Each row was made from one small tree. Brackets hold a mark, then the marks that hang from it, in the order of their numbers. Every link used is in the known rows. Write each row's tree.
Known rows
[Z48 Z78 Z291 Z557]: [-0.08 -0.16 -0.05 -0.55 -0.29  0.06 -0.05  0.01  0.14  0.05  0.02 -0.12
  0.15 -0.18 -0.17 -0.07 -0.04  0.19  0.02  0.10  0.00 -0.09 -0.03  0.20]
[Z12 [Z291 Z48 Z78 Z542 Z866]]: [-0.09  0.52  0.11  0.15 -0.08 -0.11  0.45 -0.10  0.03  0.01  0.22 -0.14
 -0.19  0.27 -0.11  0.16  0.00  0.20  0.03 -0.05  0.09  0.37  0.22  0.01]
[Z814 [Z291 [Z78 Z48]]]: [-0.04  0.14  0.03  0.01  0.02  0.17  0.13 -0.02 -0.11  0.02  0.05  0.10
 -0.20  0.06 -0.08  0.06 -0.14  0.08  0.02 -0.05  0.05  0.10  0.05 -0.10]
[Z814 [Z291 [Z78 [Z48 Z557]] Z542 Z866]]: [-0.10  0.29  0.15 -0.04 -0.16  0.08  0.46 -0.14  0.00  0.05  0.07  0.00
 -0.22  0.06 -0.20  0.05 -0.08  0.17  0.03  0.00  0.00  0.14  0.15  0.05]
[Z291 Z78 Z542]: [-0.08  0.23 -0.04 -0.03 -0.12 -0.10  0.19 -0.11  0.06  0.00  0.14  0.05
 -0.11  0.13 -0.08  0.07  0.10  0.10  0.01 -0.01  0.09  0.11  0.07 -0.01]
[Z557 Z48]: [ 0.03  0.01 -0.11 -0.09 -0.08 -0.10  0.02 -0.03  0.04  0.01 -0.01 -0.06
  0.00 -0.08 -0.06 -0.05 -0.04  0.00  0.05 -0.05 -0.06  0.01 -0.03 -0.08]
[Z12 [Z291 [Z78 Z48] Z542 Z814]]: [-0.08  0.38  0.00  0.15 -0.08  0.09  0.33 -0.06 -0.10  0.07  0.13 -0.04
 -0.23  0.23 -0.11  0.13  0.01 -0.07  0.05 -0.05  0.03  0.05  0.15 -0.01]
[Z12 [Z291 [Z78 Z48] Z542 Z866]]: [-0.05  0.36  0.13  0.18 -0.03  0.11  0.36 -0.04 -0.08  0.01  0.12 -0.01
 -0.15  0.20 -0.08  0.13 -0.04  0.04  0.01  0.00 -0.07  0.19  0.16 -0.04]
[Z12 [Z291 [Z78 Z48] Z542 Z814 Z866]]: [-0.09  0.47  0.07  0.22 -0.07  0.17  0.39 -0.04 -0.06  0.06  0.18 -0.11
 -0.16  0.30 -0.06  0.18  0.03 -0.07  0.07 -0.01 -0.03  0.13  0.24  0.08]
[Z350 [Z78 [Z291 [Z48 Z557] Z542 Z814 Z866]]]: [-0.09  0.28  0.10 -0.24 -0.30 -0.07  0.38 -0.31  0.01  0.01  0.04 -0.41
 -0.10  0.17 -0.24  0.12  0.08  0.26  0.21  0.16 -0.22  0.03  0.09  0.09]
[Z814 [Z291 [Z48 [Z557 Z542]] Z78]]: [-0.05  0.27 -0.02 -0.28 -0.22 -0.20  0.32 -0.17  0.05  0.15  0.07 -0.07
 -0.31 -0.07 -0.24 -0.02 -0.08  0.31  0.06 -0.14  0.24  0.21  0.09 -0.04]
[Z350 [Z78 Z48 [Z291 Z542 Z814 Z866]]]: [-0.04  0.14  0.09 -0.08 -0.11  0.19  0.22 -0.23 -0.15 -0.04  0.00 -0.26
  0.00  0.20 -0.13  0.16  0.05  0.05  0.21  0.18 -0.42 -0.11  0.08 -0.03]
[Z291 [Z48 Z78] Z814]: [-0.07  0.23 -0.15 -0.20 -0.24 -0.01  0.09  0.02  0.11  0.06  0.21 -0.19
  0.04  0.14 -0.11  0.06  0.08  0.18  0.09  0.02 -0.08 -0.01  0.07  0.13]
[Z814 [Z291 Z48 Z78 Z866]]: [-0.08  0.39  0.08  0.06 -0.02  0.02  0.29 -0.05  0.04  0.00  0.17 -0.09
 -0.16  0.19 -0.06  0.14 -0.07  0.22  0.07 -0.06  0.14  0.35  0.19  0.06]
[Z48 [Z78 Z291] [Z557 Z542]]: [ 0.05 -0.13 -0.08 -0.55 -0.25 -0.06  0.00 -0.08 -0.04  0.16 -0.02 -0.07
  0.07 -0.14 -0.18 -0.08 -0.03  0.19  0.09  0.06 -0.18 -0.08 -0.13 -0.08]
[Z557 [Z48 Z78] [Z542 [Z291 Z814 Z866]]]: [-0.04  0.15 -0.26 -0.49 -0.28  0.04  0.18  0.01  0.17  0.22  0.17 -0.31
  0.28 -0.05 -0.09  0.01  0.12 -0.03  0.20 -0.07 -0.09 -0.17  0.18  0.21]
[Z78 [Z291 Z542]]: [-0.01 -0.02  0.07 -0.04 -0.01 -0.07  0.20 -0.16 -0.12 -0.03 -0.03 -0.06
  0.03  0.07 -0.11  0.06  0.03  0.06  0.08  0.04 -0.11  0.06 -0.05 -0.10]
[Z12 [Z291 [Z48 Z557] Z78 Z542 Z814 Z866]]: [-0.14  0.59  0.08  0.08 -0.26 -0.10  0.54 -0.13  0.12  0.11  0.21 -0.25
 -0.26  0.27 -0.19  0.14  0.05  0.14  0.07 -0.05  0.16  0.26  0.25  0.20]
[Z78 [Z291 Z48 Z542 Z814 Z866]]: [-0.07  0.32  0.08  0.07 -0.13 -0.04  0.44 -0.20 -0.01 -0.04  0.10 -0.31
  0.04  0.29 -0.16  0.19  0.14  0.16  0.18  0.05 -0.11  0.17  0.11  0.07]
[Z48 [Z78 Z291] Z557]: [ 0.01 -0.14 -0.02 -0.40 -0.20  0.05 -0.02 -0.01 -0.03  0.07 -0.02 -0.05
  0.08 -0.05 -0.15 -0.03 -0.06  0.17  0.07  0.11 -0.17 -0.04 -0.16 -0.01]
[Z78 [Z48 [Z291 Z814 Z866] Z557]]: [-0.08  0.00  0.08 -0.19 -0.25  0.29  0.19 -0.04  0.09  0.00 -0.05 -0.24
  0.12 -0.04 -0.14  0.04  0.02  0.03  0.09  0.10 -0.01 -0.11  0.08  0.28]
[Z814 [Z291 Z78]]: [-0.06  0.18  0.01 -0.01  0.06  0.02  0.09 -0.02 -0.04  0.06  0.09  0.06
 -0.17  0.08 -0.01  0.07 -0.10  0.03  0.03 -0.10  0.16  0.17  0.11 -0.02]

Write each row's tree
[-0.05  0.02 -0.01 -0.50 -0.33  0.19  0.11 -0.19  0.07  0.08 -0.05 -0.34
  0.03 -0.13 -0.19 -0.01  0.01  0.10  0.17  0.14 -0.18 -0.23  0.12  0.15] -> [Z350 [Z78 [Z48 [Z291 Z814 Z866] [Z557 Z542]]]]
[ 0.03  0.04  0.02 -0.35 -0.25  0.18  0.14 -0.21 -0.11  0.10 -0.10 -0.26
 -0.05 -0.01 -0.17  0.04 -0.01  0.10  0.21  0.16 -0.34 -0.19  0.00 -0.03] -> [Z350 [Z78 [Z48 [Z557 Z542]] [Z291 Z814 Z866]]]
[-0.06  0.15 -0.17 -0.27 -0.19  0.18  0.23 -0.05  0.01  0.12  0.07 -0.07
  0.00  0.03 -0.12  0.07  0.14  0.00  0.14 -0.05  0.21 -0.16  0.11  0.11] -> [Z557 [Z542 [Z291 [Z78 Z48] Z814]]]
[-0.12  0.33 -0.09  0.01 -0.17 -0.06  0.23 -0.10  0.09  0.05  0.19 -0.04
 -0.09  0.24 -0.06  0.12  0.18 -0.01  0.07 -0.02  0.12  0.06  0.15  0.10] -> [Z291 Z78 Z542 Z814]
[-0.01  0.00  0.18 -0.07 -0.17  0.10  0.38 -0.16 -0.09 -0.04 -0.09 -0.10
  0.00  0.00 -0.23  0.03 -0.01  0.16  0.09  0.13 -0.23  0.01 -0.05 -0.03] -> [Z78 [Z48 Z557] [Z291 Z542 Z866]]
[-0.08  0.15  0.02 -0.28 -0.28  0.05  0.29 -0.11  0.05  0.11  0.12 -0.24
  0.11  0.15 -0.17  0.09  0.10  0.09  0.15  0.13 -0.25 -0.03  0.06  0.18] -> [Z48 [Z78 [Z291 Z542 Z814 Z866]] Z557]
[-0.04 -0.19  0.06 -0.30 -0.21  0.17  0.09 -0.06  0.03 -0.04 -0.13 -0.08
  0.04 -0.21 -0.21 -0.07 -0.09  0.14  0.02  0.08  0.04 -0.11 -0.07  0.09] -> [Z78 [Z48 Z291 Z557]]
[-0.10  0.26  0.05  0.00  0.00 -0.10  0.28 -0.13 -0.03  0.07  0.14  0.03
 -0.20  0.13 -0.10  0.09 -0.03  0.06  0.03 -0.11  0.13  0.18  0.15 -0.03] -> [Z814 [Z291 Z78 Z542]]
[-0.12  0.14  0.07 -0.06 -0.18  0.21  0.32 -0.12  0.05 -0.04  0.05 -0.25
  0.16  0.09 -0.15  0.12  0.11 -0.01  0.11  0.08 -0.09 -0.05  0.18  0.20] -> [Z78 [Z48 [Z291 Z542 Z814 Z866]]]
[-0.05  0.17 -0.01 -0.21 -0.09 -0.05  0.14 -0.01  0.00  0.08  0.16 -0.11
 -0.06  0.03 -0.14  0.03 -0.14  0.25  0.05 -0.06 -0.08  0.12  0.07  0.00] -> [Z814 [Z291 [Z48 Z78]]]
[-0.06  0.19  0.09  0.07 -0.05  0.05  0.31 -0.14 -0.05  0.01  0.05 -0.21
  0.09  0.24 -0.05  0.17  0.13 -0.06  0.16  0.06 -0.15  0.07  0.11  0.07] -> [Z78 [Z291 Z542 Z814 Z866]]
[-0.05  0.40  0.10  0.24  0.00  0.04  0.30  0.00  0.00  0.07  0.13 -0.29
 -0.08  0.23 -0.01  0.15 -0.03 -0.01  0.08 -0.05  0.02  0.18  0.22  0.14] -> [Z12 [Z291 Z48 Z814 Z866]]
[-0.07  0.21  0.00 -0.18 -0.18 -0.12  0.23 -0.30 -0.07 -0.03  0.06 -0.32
 -0.09  0.20 -0.20  0.14  0.08  0.22  0.21  0.11 -0.21  0.00  0.04 -0.05] -> [Z350 [Z78 [Z291 Z48 Z542 Z814]]]
[-0.03  0.20  0.13  0.03 -0.09 -0.08  0.41 -0.19 -0.03 -0.09  0.05 -0.21
  0.03  0.18 -0.17  0.13  0.07  0.26  0.12  0.07 -0.13  0.23  0.05 -0.05] -> [Z78 [Z291 Z48 Z542 Z866]]
[-0.03 -0.17  0.01 -0.34 -0.12  0.20 -0.11 -0.12 -0.05 -0.10 -0.09 -0.14
  0.04 -0.12 -0.13  0.00 -0.09  0.15  0.08  0.16 -0.17 -0.17 -0.02 -0.01] -> [Z350 [Z78 [Z48 Z291]]]
[-0.07 -0.06  0.03 -0.35 -0.18  0.08  0.07 -0.22 -0.04 -0.10 -0.04 -0.17
  0.01 -0.08 -0.22  0.02 -0.03  0.18  0.08  0.14 -0.20 -0.16  0.03 -0.03] -> [Z350 [Z78 [Z48 [Z291 Z542]]]]
[-0.03  0.18  0.02  0.07 -0.09  0.23  0.13  0.02  0.02 -0.06  0.07  0.05
 -0.02  0.14 -0.02  0.08  0.03  0.11  0.05  0.09 -0.04  0.11  0.06  0.00] -> [Z291 [Z78 Z48] Z866]
[ 0.01 -0.03 -0.13 -0.50 -0.31 -0.01  0.05 -0.08 -0.01  0.22  0.03 -0.16
  0.07 -0.03 -0.17 -0.02  0.04  0.09  0.16  0.06 -0.16 -0.15 -0.06  0.02] -> [Z48 [Z78 [Z291 Z814]] [Z557 Z542]]
[-0.09 -0.04  0.00 -0.29 -0.21  0.08  0.07 -0.06  0.13  0.06 -0.03 -0.22
  0.05 -0.09 -0.12 -0.01  0.03 -0.01  0.06  0.03  0.17 -0.10  0.05  0.27] -> [Z48 [Z291 Z814] Z557]
[-0.01  0.00 -0.01 -0.18 -0.02  0.10 -0.09 -0.12 -0.13  0.03 -0.03 -0.21
 -0.02  0.12 -0.02  0.11  0.00 -0.03  0.19  0.13 -0.21 -0.12 -0.01 -0.05] -> [Z350 [Z78 [Z291 Z814]]]
[-0.11  0.18 -0.05 -0.38 -0.32  0.07  0.18 -0.11  0.20  0.13  0.10 -0.22
  0.04  0.00 -0.10  0.05  0.12  0.06  0.13  0.03  0.22  0.05  0.17  0.26] -> [Z48 [Z291 Z78 Z814 Z866] [Z557 Z542]]
[-0.09  0.14  0.02 -0.03 -0.01  0.20  0.22  0.06  0.08  0.07  0.08 -0.24
  0.18  0.11  0.04  0.12  0.12 -0.13  0.12 -0.02  0.12 -0.11  0.20  0.34] -> [Z542 [Z291 Z814 Z866]]
